What can hang from each mark:
K_117: K_248
K_447: K_248
K_563: K_719
K_248: K_3 K_117 K_447 K_535
K_535: K_248
K_719: K_99 K_248 K_563
K_334: K_248
K_277: K_248
K_99: K_719

Every row comes from one small tree of marks. The marks that hang from a mark follow it in brackets, in the order of their numbers. Every link used is in the known rows. Which tree was each row made from?
In the rows, zero is written as 128.
Known rows:
K_277(K_248(K_3 K_535)): [158  90  95 155 152  99  83 114 128  86 114 113 118 152 103 146 165 124
 130]
K_117(K_248(K_447)): [145  76 115 145 180 110  96  95 128  96 145  90  97 130 152 125 141 140
  86]
K_248(K_3 K_117 K_535): [175  91 121 149 148  70  98 116 137  91 143 105 141 163  89 122 154 126
 113]
K_99(K_719(K_248(K_3 K_117 K_447) K_563)): [176  96 146 137 190  93  92 105 145 127 128 119 182 135 123 130 169 159
 116]
K_563(K_719(K_99 K_248(K_447 K_535))): [162  98  39 165 187 166  85 123 159 124 134  90 106 155 150 120 178 149
 117]
K_248(K_3 K_117 K_447 K_535): [187  91  96 138 177  48  92 110 128  89 134  98 145 169 101 116 155 137
 106]
K_99(K_719(K_248)): [143  89  95 151 162 123  96 147 152 123 146 123 113 119 102 136 160 122
 105]
K_535(K_248(K_3)): [132  87 139 158 167 116 102  92 130  96 142 109 118 124 113 128 166 127
  94]
K_334(K_248(K_447 K_535)): [189  84  54 140 181 108  99 104 135 106 133 111 121 159  93 119 152 140
  88]
K_334(K_248(K_3 K_117)): [185  90 176 157 149 115 107  91 137  97 135 125 159 128 105 142 145 132
 101]
K_447(K_248(K_3 K_117 K_535)): [184  88 112 138 143  48  93  81 137  97 142 116 139 176  90 117 153 132
 133]
K_117(K_248): [131  75 139 155 150 130 102 100 137  96 155  96  93 124 139 130 139 129
  91]
K_334(K_248): [166  82 134 159 154 148 108 110 143 111 141 117 118 125  97 136 141 134
  88]
K_719(K_99 K_248 K_563): [152  67 158 180 163 198 102  83 156 131 142  91 112 127 142 134 158 156
 106]
K_334(K_248(K_3 K_117 K_447)): [198  91 150 146 179  93 100  86 128  96 126 119 162 135 118 135 147 143
  95]
K_719(K_99 K_248(K_535) K_563): [161  69 103 173 161 180 100  82 156 128 144  92 111 154 126 123 166 151
 111]
K_535(K_248(K_3 K_117 K_447)): [154  93 142 139 195  79  93  49 121  87 136 104 142 130 125 111 159 141
  99]
K_248(K_447): [160  81 111 148 183  99  95 130 133 106 137  89 106 140 110 120 143 144
  88]
K_99(K_719): [142  90 132 155 159  90  95 177 155 121 145 120 116 128  91 137 159 124
 103]
K_277(K_248): [139  85 138 158 157 134  86  95 133  93 121 105 100 121 111 141 144 135
 122]

Write each row's tree:
[145 105  36 149 155 167  96 132 161 121 146  99 114 152 103 114 164 144
 119] | K_563(K_719(K_248(K_535)))
[162  94 102 134 163 116  98  90 159 130 147 120 157 151  85 109 164 150
 126] | K_99(K_719(K_248(K_117 K_535) K_563))
[184  76 174 167 188 143  95  58 141 116 127  94 157 138 163 132 163 164
 111] | K_719(K_99 K_248(K_3 K_117 K_447) K_563)
[145  88 114 146 196  95  95  87 121  96 132 103 122 131 125 122 167 138
  88] | K_535(K_248(K_3 K_447))
[171  75 199 178 158 165 101  65 149 117 137 101 153 131 150 140 161 153
 119] | K_719(K_99 K_248(K_3 K_117) K_563)
[153 112 133 155 153 151  97 113 153 112 139 107 156 129 128 130 159 147
 126] | K_563(K_719(K_248(K_3 K_117)))
[170 106 135 170 186 150  85 104 153 114 127  98 148 132 174 137 172 152
 124] | K_563(K_719(K_99 K_248(K_3 K_117 K_447)))
[143 109 121 149 156 169  97  94 159 116 148 100 136 123 118 114 148 153
 124] | K_563(K_719(K_248(K_117)))
[165  95  99 133 190  87  88 102 142 114 141 116 138 125 114 120 153 136
 109] | K_99(K_719(K_248(K_117 K_447)))
[143  90 130 133 198  98  95  28 126  91 145  97 122 126 115  95 149 148
  96] | K_535(K_248(K_117 K_447))
[156 110  96 138 185 147  91  88 149 116 138  94 139 131 131 106 149 163
 118] | K_563(K_719(K_248(K_117 K_447)))
[141  93 167 149 165 100 100  54 129  88 146 111 137 124 112 118 158 132
 105] | K_535(K_248(K_3 K_117))
[176  94  78 124 192  94  91  85 151 129 139 113 161 158  98 102 167 160
 120] | K_99(K_719(K_248(K_117 K_447 K_535) K_563))
[174  86 167 146 144  66  95  81 135 101 141 117 142 149 106 126 143 138
 128] | K_447(K_248(K_3 K_117))
[153  77  59 137 177  91  94  94 128  93 146  91  96 158 136 114 150 135
  91] | K_117(K_248(K_447 K_535))
[156  92 111 142 155 102  83  57 132  82 126 106 119 147  93 120 147 134
 137] | K_277(K_248(K_117 K_535))
[138  96 119 183 160 205  92 129 167 128 141  96 103 122 154 137 167 144
 118] | K_563(K_719(K_99 K_248))
[162  70 170 186 159 180 101 102 151 126 133  99 132 132 151 150 169 149
 108] | K_719(K_99 K_248(K_3) K_563)
[169 104  68 157 186 150  84  85 158 115 137  91 127 155 150 110 170 154
 128] | K_563(K_719(K_99 K_248(K_117 K_447 K_535)))
[173  85 100 132 146  66  93  62 141 103 152 109 119 171  80 100 141 138
 131] | K_447(K_248(K_117 K_535))
[166  68 133 170 192 177  95  78 147 130 134  85 116 134 154 127 160 167
 100] | K_719(K_99 K_248(K_447) K_563)
[173  73 162 162 191 161  95  40 146 121 137  87 137 133 152 116 152 171
 109] | K_719(K_99 K_248(K_117 K_447) K_563)
[144  86 128 150 165 148 100 128 160 141 142 118 138 125 102 130 163 151
 110] | K_99(K_719(K_248 K_563))
